Known rows, with every way that one mark hangs from another:
j587(j318(j46 j457) j834(j955)): [-13 -14  12 -13  -8  43  11 -26  22 -40 -18 -12  -2 -13 -21  -8 -30  22
   5  11 -39  -5]
j318(j457 j587(j834(j46))): [-30 -10   7 -20 -11  25  -2 -18  26 -28 -18 -16  35 -22 -16 -18 -32  -2
   5   2 -16  -7]
j318(j46(j834) j457 j587 j955): [  9   4  14 -18   0  21  14  24  16 -53 -22 -32  26  -9 -22 -15 -28  18
   1 -42 -31  14]
j318(j457): [ -9   4  -1 -24 -24  33  20 -10   8 -32 -17 -15 -18   5  -6  -5 -29   3
 -13  11 -32   1]
j834(j46 j955): [  6  -6  -4 -22 -17  15   9 -14  13  -1  -4  -9   5 -14 -18  -6  -3 -24
   4  16 -31 -15]
j457(j318 j834): [ 25   9   8 -25 -27  21  17  11  -2 -44 -23 -16   2 -22 -20   7 -17  30
 -23  18 -27   5]
j955(j834): [ -6  -8   2 -13 -18  25   5  -7   8 -25 -26 -19   6 -40 -14  -5 -22   3
 -21   8 -33   5]
j587(j834(j46)): [-21 -20   6 -14 -11  21  -4  -8  23 -19 -11 -18  30 -44  -8  -8 -21 -25
  -2  26 -24 -17]
j46(j834(j955)): [ 20   0  -6 -24 -15  14  11   9   9 -10 -28 -11   1  -2 -12   1  -6   0
  -7   5 -40   1]
j457(j834): [  6   5  -1 -13 -24  25  16  17  -3 -34 -26 -13  -4 -16 -11   2 -13   3
 -17  11 -29   1]
j834(j46): [ -5  -8  -2 -18 -17  17   7  -5  13 -14  -5 -18  20 -23  -8  -6 -12 -34
  -5  19 -23 -15]
j46(j834): [ 10  -2  -4 -20 -14  17   8  18   8 -21 -29 -18  16 -11  -4   2 -14  -7
 -13   6 -33   3]
j457(j834(j955)): [ 17   6  -3 -14 -25  23  17   9  -2 -22 -25  -5 -17  -7 -19   3  -6  10
 -11  10 -36   0]
j457(j318(j46 j587) j834(j955)): [ 38  15  18 -16 -17  20  11  -3   7 -47 -19 -16   4 -26 -38   5 -14  45
  -7   2 -27   4]
j834(j955): [  8  -4  -4 -11 -22  24   9  -9  12 -16 -15  -4 -15   0 -13   4  -5  -1
 -10  20 -36  -1]
j457(j318 j834(j46)): [ 24   9   8 -33 -22  12  17   7  -2 -30 -13 -20  23 -34 -24  -4 -17  10
 -11  16 -22  -8]
j587(j318 j834(j955)): [-18 -28   4  -3 -11  35  -3 -10  25 -26 -25   1  17 -14 -17   2 -11  10
  -6  18 -34  -3]
j318(j457(j834) j955): [ -1   7   5 -21 -21  28  29  25  -3 -48 -23 -17 -10   2 -17 -11 -23  16
 -13 -20 -35  13]
j587(j318(j46 j457 j955(j834))): [-11 -11  14 -11  -5  38  21   4   8 -55 -20 -26  10 -24 -27 -17 -31  22
  -8 -28 -39  12]
j318(j955): [ -4 -13   4  -4 -16  24   7  24  13 -39 -14 -17   8 -10 -11  -1  -7  -7
 -17  -7 -33   9]

Rows:
[ -3 -12  16   5  -5  29 -11 -18  31 -39 -17 -15  16 -37 -21  -1 -17   9
   2  10 -26  -5]
j318(j46 j587(j834(j955)))
[-10  -6   6 -31 -11  20  21   5   6 -29 -13 -28  16 -28 -23 -26 -31  -3
  -4 -26 -35   6]
j318(j457 j955(j834(j46)))
[  9  18   9 -22 -19  34  30  -4  -5 -49 -16 -27 -26 -16 -14  -8 -35  12
  -5   4 -33  -3]
j318(j46 j457(j834))
[  8  -8  17  -2  -5  26  10  10   9 -51 -14 -33   8 -50 -20 -10 -20   2
 -13 -14 -40   9]
j318(j46 j955(j834))
[  3  -7   9 -19  -2  31  24  24  10 -52 -23 -26  19   0 -18 -11 -26  13
  -3 -30 -38  10]
j587(j318(j46(j834) j457 j955))
[-23 -17   5 -23  -8  28  19   7   9 -33 -20 -18  31 -16 -28 -23 -24   5
  -4 -28 -33   9]
j587(j318(j457 j955(j834(j46))))
[ -2  11  -1 -34 -23  23  28  -1  -4 -25 -16 -19  -4 -11 -16 -14 -29  -5
  -2   2 -27  -8]
j318(j457(j834(j46)))
[-13 -19  23  11   1  27 -11  11  31 -61 -15 -26  39 -43 -20  -7 -18   5
  -3 -14 -25   5]
j318(j46 j587(j834) j955)
[-23 -15  14 -10  -7  46   9 -18  21 -51 -20 -19   9 -23 -13  -7 -38  14
  -2  12 -32  -5]
j587(j318(j46 j457) j834)
[  5 -12  14 -20 -13  13  -9 -16  30 -25 -13 -11  40 -34 -30  -4 -16  21
  -3  18 -20  -6]
j457(j318(j587(j834(j46 j955))))
[-13  -7   3 -21 -13  28  27  24   0 -41 -20 -13  23   0 -25 -16 -18   4
  -2 -27 -29   5]
j587(j318(j457(j834(j46)) j955))
[-28 -16  12  -8  -9  30   1   8  27 -52 -24 -16  27 -11 -20 -15 -27  17
  -6 -22 -26  15]
j318(j457 j587(j834) j955)
[-14 -17   6  -1 -12  25 -13 -11  31 -27 -26  -3  24 -20 -18   0 -11   9
  -4  10 -24   0]
j318(j587(j834(j955)))
[-10  -2  16 -11  -7  34   2 -29  27 -42 -16 -18   0 -21 -23 -10 -32  21
   7   3 -29  -3]
j318(j46 j457 j587(j834(j955)))
[-28 -35  11   4  -6  35  -4  20  26 -48 -25  -9  40 -22 -15  -3 -12   5
 -14  -2 -31   8]
j587(j318(j955) j834)
[ 32   6  16 -20  -8  15   2   6  18 -48 -20 -29  33 -30 -23   4 -21  30
 -11   2 -23   5]
j457(j318(j46(j834) j587))
[ -7 -22  13   1  -5  38  -1 -16  26 -36 -18 -10  12 -29 -20   0 -15  10
   0  17 -36  -8]
j587(j318(j46) j834(j955))
[ 33  15  18 -21 -21  25  20   5  -1 -55 -15 -27  -5 -37 -23   5 -22  31
 -17  17 -30  -2]
j457(j318(j46) j834)
[ -2 -12  16 -12 -16  23 -11  -6  28 -45 -23 -14  37 -33 -21   4 -22  31
 -18  20 -18   6]
j457(j318(j587(j834)))
